Each row comes from the steps of one walk. Every step used is in the known rows, and no mark comes twice. Write the walk behind each row, first mark first.
Known rows:
sibug-zapo-kavob: [-0.06 -0.10  0.05  0.01 -0.42 -0.02  0.16 -0.08  0.07 -0.06  0.53 -0.04
 -0.25  0.00  0.03 -0.17 -0.32 -0.01  0.04 -0.16 -0.09  0.31  0.04  0.07]
zapo-kavob-duze-bitut-todar-kifeb: [ 0.31 -0.57  0.09 -0.15  0.06  0.02 -0.47 -0.06  0.07  0.20  0.04 -0.18
  0.29  0.03  0.18 -0.09 -0.05 -0.27 -0.18 -0.15 -0.08 -0.29  0.01  0.06]
sibug-zapo-kavob-duze-bitut-fetis: [ 0.36 -0.24 -0.17 -0.05 -0.16 -0.02  0.41 -0.08  0.05  0.01  0.13 -0.10
  0.04  0.12  0.12  0.00 -0.03 -0.12 -0.05 -0.13 -0.04  0.17 -0.25 -0.27]
bitut-todar-kifeb: [ 0.26 -0.57  0.03 -0.14  0.14  0.04 -0.51  0.07  0.07  0.22 -0.12 -0.15
  0.34 -0.02  0.20 -0.12  0.05 -0.14 -0.16 -0.01 -0.02 -0.21  0.13  0.13]
sibug-muti-kavob: [ 0.09 -0.22  0.11  0.01 -0.18  0.00 -0.07 -0.22  0.05  0.05  0.20 -0.10
 -0.33 -0.02 -0.19 -0.08 -0.17  0.32 -0.14  0.12  0.02  0.46 -0.09 -0.20]
duze-bitut: [ 0.22  0.02 -0.01  0.04 -0.21 -0.07 -0.12 -0.03  0.00 -0.02  0.00 -0.08
  0.07  0.11  0.19 -0.01 -0.18 -0.21 -0.12 -0.11 -0.03  0.05 -0.23 -0.30]
kavob-duze-bitut: [ 0.18 -0.13  0.12  0.04 -0.18 -0.06  0.06 -0.08  0.01  0.01  0.10 -0.16
  0.06  0.20  0.06 -0.03 -0.20 -0.11 -0.15 -0.17 -0.14 -0.02 -0.26 -0.36]
kifeb-muti-kavob-duze: [-0.02 -0.24  0.28  0.11 -0.14  0.05  0.11 -0.26 -0.01  0.02  0.31 -0.13
 -0.23  0.22 -0.24 -0.18 -0.12  0.28 -0.12  0.04 -0.18  0.12 -0.12 -0.12]
todar-kifeb-muti-kavob-duze: [ 0.00 -0.33  0.31  0.11 -0.09  0.08  0.00 -0.25 -0.01  0.07  0.31 -0.18
 -0.17  0.18 -0.23 -0.19 -0.09  0.23 -0.16  0.03 -0.16  0.05 -0.09 -0.01]
fetis-bitut-muti-kifeb: [ 0.32 -0.24 -0.20  0.17 -0.04  0.08  0.01 -0.09  0.03  0.10 -0.50 -0.24
  0.07 -0.02  0.32 -0.21 -0.45  0.02 -0.24  0.03 -0.15  0.52  0.00  0.22]
muti-kifeb: [ 0.11 -0.29 -0.11  0.22 -0.10 -0.02  0.17 -0.15  0.04  0.07 -0.34 -0.17
  0.08  0.01  0.14 -0.27 -0.25  0.07 -0.12  0.09 -0.10  0.44  0.14  0.14]
zapo-kavob-muti-bitut-todar: [ 0.31 -0.45 -0.33 -0.28  0.02 -0.09 -0.12 -0.09  0.00 -0.07  0.19 -0.07
  0.13  0.16  0.18 -0.19 -0.11 -0.04  0.08 -0.08 -0.07  0.11  0.07 -0.12]
fetis-bitut: [ 0.12  0.23 -0.11 -0.10 -0.06  0.03 -0.01  0.21  0.02 -0.12 -0.23 -0.06
  0.04  0.07  0.21  0.02 -0.15 -0.09 -0.17 -0.10 -0.03  0.33 -0.06 -0.23]
kifeb-muti-bitut-todar: [ 0.22 -0.33 -0.23 -0.28  0.04 -0.04 -0.26 -0.06 -0.01 -0.05  0.05  0.02
  0.30  0.33  0.20 -0.18  0.05 -0.07  0.04 -0.02  0.01  0.02 -0.09 -0.23]
duze-kavob: [ 0.06 -0.22 -0.04 -0.06 -0.17 -0.05  0.03  0.05 -0.05  0.14  0.09 -0.18
 -0.27  0.05  0.05 -0.21 -0.03  0.13 -0.03 -0.17 -0.10  0.30  0.02 -0.17]
duze-bitut-fetis: [ 0.42 -0.12 -0.29 -0.07 -0.06 -0.02  0.21  0.00  0.03  0.03 -0.14 -0.07
  0.14  0.06  0.23  0.02  0.09 -0.19 -0.08 -0.02  0.06  0.18 -0.23 -0.30]
zapo-kavob-duze: [-0.06 -0.26  0.16 -0.06 -0.19 -0.02  0.30 -0.15  0.08  0.07  0.40 -0.15
 -0.23  0.13 -0.09 -0.19 -0.23  0.07 -0.07 -0.16 -0.22  0.17  0.04 -0.10]
todar-bitut-muti: [ 0.19 -0.34 -0.09 -0.07  0.03  0.07 -0.37  0.07  0.09  0.14 -0.15 -0.22
  0.01 -0.01  0.27 -0.05 -0.39 -0.06 -0.10 -0.04  0.02  0.25 -0.18  0.22]
sibug-zapo-kavob-duze-bitut-todar: [ 0.40 -0.43  0.03 -0.15 -0.13 -0.10 -0.16 -0.07  0.08  0.03  0.11 -0.03
  0.23  0.23  0.16  0.01 -0.17 -0.12 -0.02 -0.24 -0.16 -0.24 -0.18 -0.32]
bitut-muti-kavob: [ 0.24 -0.10  0.10  0.03 -0.07  0.09 -0.15 -0.18  0.04  0.14  0.08 -0.17
 -0.23 -0.05  0.01 -0.20 -0.33  0.34 -0.10  0.13 -0.10  0.26 -0.10  0.06]
zapo-sibug-muti-bitut: [-0.07 -0.24 -0.32 -0.18 -0.11 -0.09  0.39 -0.04 -0.04 -0.07  0.42 -0.08
 -0.08  0.16  0.02 -0.21 -0.17  0.02 -0.10  0.03  0.10  0.71 -0.05 -0.36]
sibug-muti: [ 0.06 -0.45 -0.07 -0.03 -0.21 -0.05 -0.11 -0.04  0.03  0.06  0.10 -0.09
 -0.22  0.01 -0.02  0.03 -0.10  0.01 -0.23  0.00  0.05  0.52 -0.10 -0.29]
todar-kifeb-muti-kavob-duze-bitut: [ 0.20 -0.17  0.23  0.12 -0.18  0.02 -0.17 -0.23 -0.02  0.01  0.21 -0.17
 -0.02  0.19 -0.04 -0.06 -0.17 -0.09 -0.20 -0.10 -0.12 -0.09 -0.31 -0.20]

Write each row's walk:
[ 0.23 -0.52 -0.23  0.38 -0.16 -0.05  0.12 -0.22 -0.05 -0.01 -0.25 -0.21
 -0.11 -0.08  0.10 -0.25 -0.30  0.04 -0.11  0.11 -0.17  0.49  0.22  0.30]  kavob-muti-kifeb
[ 0.37 -0.29  0.01  0.02 -0.10  0.05 -0.18 -0.06  0.01  0.16  0.01 -0.24
 -0.02  0.09  0.22 -0.08 -0.41 -0.05 -0.23 -0.11 -0.19  0.06 -0.32 -0.10]  kavob-duze-bitut-muti
[ 0.21 -0.11 -0.43 -0.27  0.09  0.00  0.48  0.01  0.01  0.00  0.03 -0.11
  0.16  0.14  0.18 -0.19  0.12  0.04  0.04  0.06  0.10  0.44 -0.07 -0.23]  muti-bitut-fetis
[ 0.31 -0.32 -0.53 -0.18  0.03 -0.03  0.45 -0.04 -0.07 -0.03  0.12 -0.18
 -0.06  0.08  0.12 -0.21  0.11  0.04  0.05  0.01  0.04  0.51 -0.03 -0.13]  duze-kavob-muti-bitut-fetis
[ 0.00 -0.28  0.06  0.18 -0.16  0.12 -0.56 -0.10 -0.09  0.01  0.13 -0.06
 -0.02  0.11  0.09 -0.13  0.08 -0.29 -0.23  0.08  0.03  0.03 -0.08  0.21]  todar-kifeb-muti
[ 0.21 -0.08  0.20  0.05 -0.18 -0.04  0.07 -0.18  0.02  0.01  0.17 -0.16
 -0.04  0.18 -0.04 -0.05 -0.24  0.04 -0.13 -0.12 -0.14 -0.01 -0.28 -0.34]  muti-kavob-duze-bitut
[ 0.39 -0.17 -0.17 -0.27  0.07 -0.03 -0.28  0.17  0.08 -0.02 -0.34  0.03
  0.29  0.15  0.29  0.05 -0.04 -0.11 -0.07 -0.12 -0.06 -0.02 -0.02 -0.29]  fetis-bitut-todar
[ 0.41 -0.19 -0.15 -0.06 -0.03  0.00  0.35 -0.12  0.04  0.05 -0.04 -0.12
  0.06  0.11  0.08 -0.01  0.05 -0.01 -0.09 -0.02 -0.02  0.15 -0.26 -0.31]  muti-kavob-duze-bitut-fetis
[ 0.27 -0.41 -0.15  0.21 -0.06  0.05  0.02 -0.16  0.03  0.18 -0.39 -0.25
  0.04 -0.04  0.25 -0.28 -0.41  0.08 -0.18  0.09 -0.16  0.45  0.04  0.29]  bitut-muti-kifeb
[ 0.13 -0.53 -0.15  0.20 -0.17 -0.03  0.10 -0.21  0.03  0.09 -0.30 -0.18
 -0.06  0.00  0.07 -0.16 -0.26  0.06 -0.23  0.08 -0.04  0.66  0.06  0.02]  sibug-muti-kifeb
[ 0.44 -0.39  0.05 -0.15 -0.01 -0.08 -0.23 -0.11  0.08  0.07 -0.07 -0.05
  0.24  0.23  0.11  0.00 -0.10 -0.01 -0.05 -0.14 -0.14 -0.26 -0.17 -0.37]  muti-kavob-duze-bitut-todar
[ 0.22 -0.20  0.17  0.10 -0.11  0.09 -0.52 -0.29 -0.02  0.01  0.14 -0.06
 -0.06  0.10 -0.05 -0.12 -0.03  0.01 -0.14  0.11  0.00 -0.05 -0.17  0.06]  duze-bitut-todar-kifeb-muti-kavob
[ 0.22 -0.46 -0.16  0.17  0.00  0.05 -0.09 -0.14  0.08  0.14 -0.47 -0.27
  0.10 -0.02  0.26 -0.21 -0.46  0.01 -0.14  0.04 -0.06  0.46 -0.01  0.39]  todar-bitut-muti-kifeb
[ 0.28 -0.66 -0.14 -0.21  0.15  0.01 -0.40  0.00 -0.03  0.16  0.08 -0.25
  0.23  0.01  0.16 -0.23  0.04 -0.09 -0.08 -0.07 -0.04 -0.06  0.14  0.15]  duze-kavob-muti-bitut-todar-kifeb
[ 0.09 -0.36  0.24 -0.01  0.00  0.06  0.10 -0.17  0.08  0.14  0.17 -0.25
 -0.16  0.12 -0.14 -0.16 -0.33  0.34 -0.10 -0.02 -0.17  0.16 -0.13  0.00]  todar-bitut-muti-kavob-duze
[ 0.25 -0.51 -0.30 -0.32  0.04 -0.12  0.00 -0.01  0.03  0.02  0.13  0.01
  0.22  0.21  0.16 -0.11 -0.06 -0.02 -0.03 -0.03  0.03  0.24 -0.01 -0.38]  zapo-sibug-muti-bitut-todar
[ 0.20 -0.51 -0.06 -0.26  0.20  0.04 -0.38  0.04  0.04  0.17  0.00 -0.20
  0.40  0.05  0.21 -0.21  0.04 -0.10 -0.10 -0.02  0.01 -0.11  0.11  0.09]  muti-bitut-todar-kifeb
[ 0.20 -0.08  0.20  0.12 -0.22 -0.01 -0.06 -0.24 -0.02 -0.04  0.20 -0.12
 -0.08  0.24 -0.05 -0.05 -0.20 -0.04 -0.15 -0.10 -0.13 -0.02 -0.34 -0.30]  kifeb-muti-kavob-duze-bitut
[ 0.01 -0.23  0.28  0.02 -0.07  0.02  0.28 -0.17  0.05  0.09  0.25 -0.18
 -0.18  0.14 -0.23 -0.19 -0.18  0.39 -0.08  0.00 -0.20  0.14 -0.03 -0.17]  muti-kavob-duze
[ 0.19 -0.16  0.09 -0.02 -0.01  0.09 -0.25 -0.15  0.09  0.11  0.01 -0.19
 -0.17 -0.04  0.01 -0.14 -0.38  0.27 -0.06  0.09  0.01  0.27 -0.15  0.18]  todar-bitut-muti-kavob
[ 0.40 -0.20 -0.15  0.00 -0.09  0.02  0.23 -0.17  0.00  0.01  0.00 -0.08
  0.01  0.17  0.07 -0.01  0.08 -0.10 -0.10 -0.01 -0.01  0.13 -0.32 -0.29]  kifeb-muti-kavob-duze-bitut-fetis
[ 0.20 -0.47  0.08  0.09 -0.10  0.08 -0.66 -0.15 -0.06  0.03  0.08 -0.06
  0.14  0.22  0.11 -0.06  0.09 -0.35 -0.23 -0.02 -0.04 -0.21 -0.18  0.07]  kavob-duze-bitut-todar-kifeb-muti
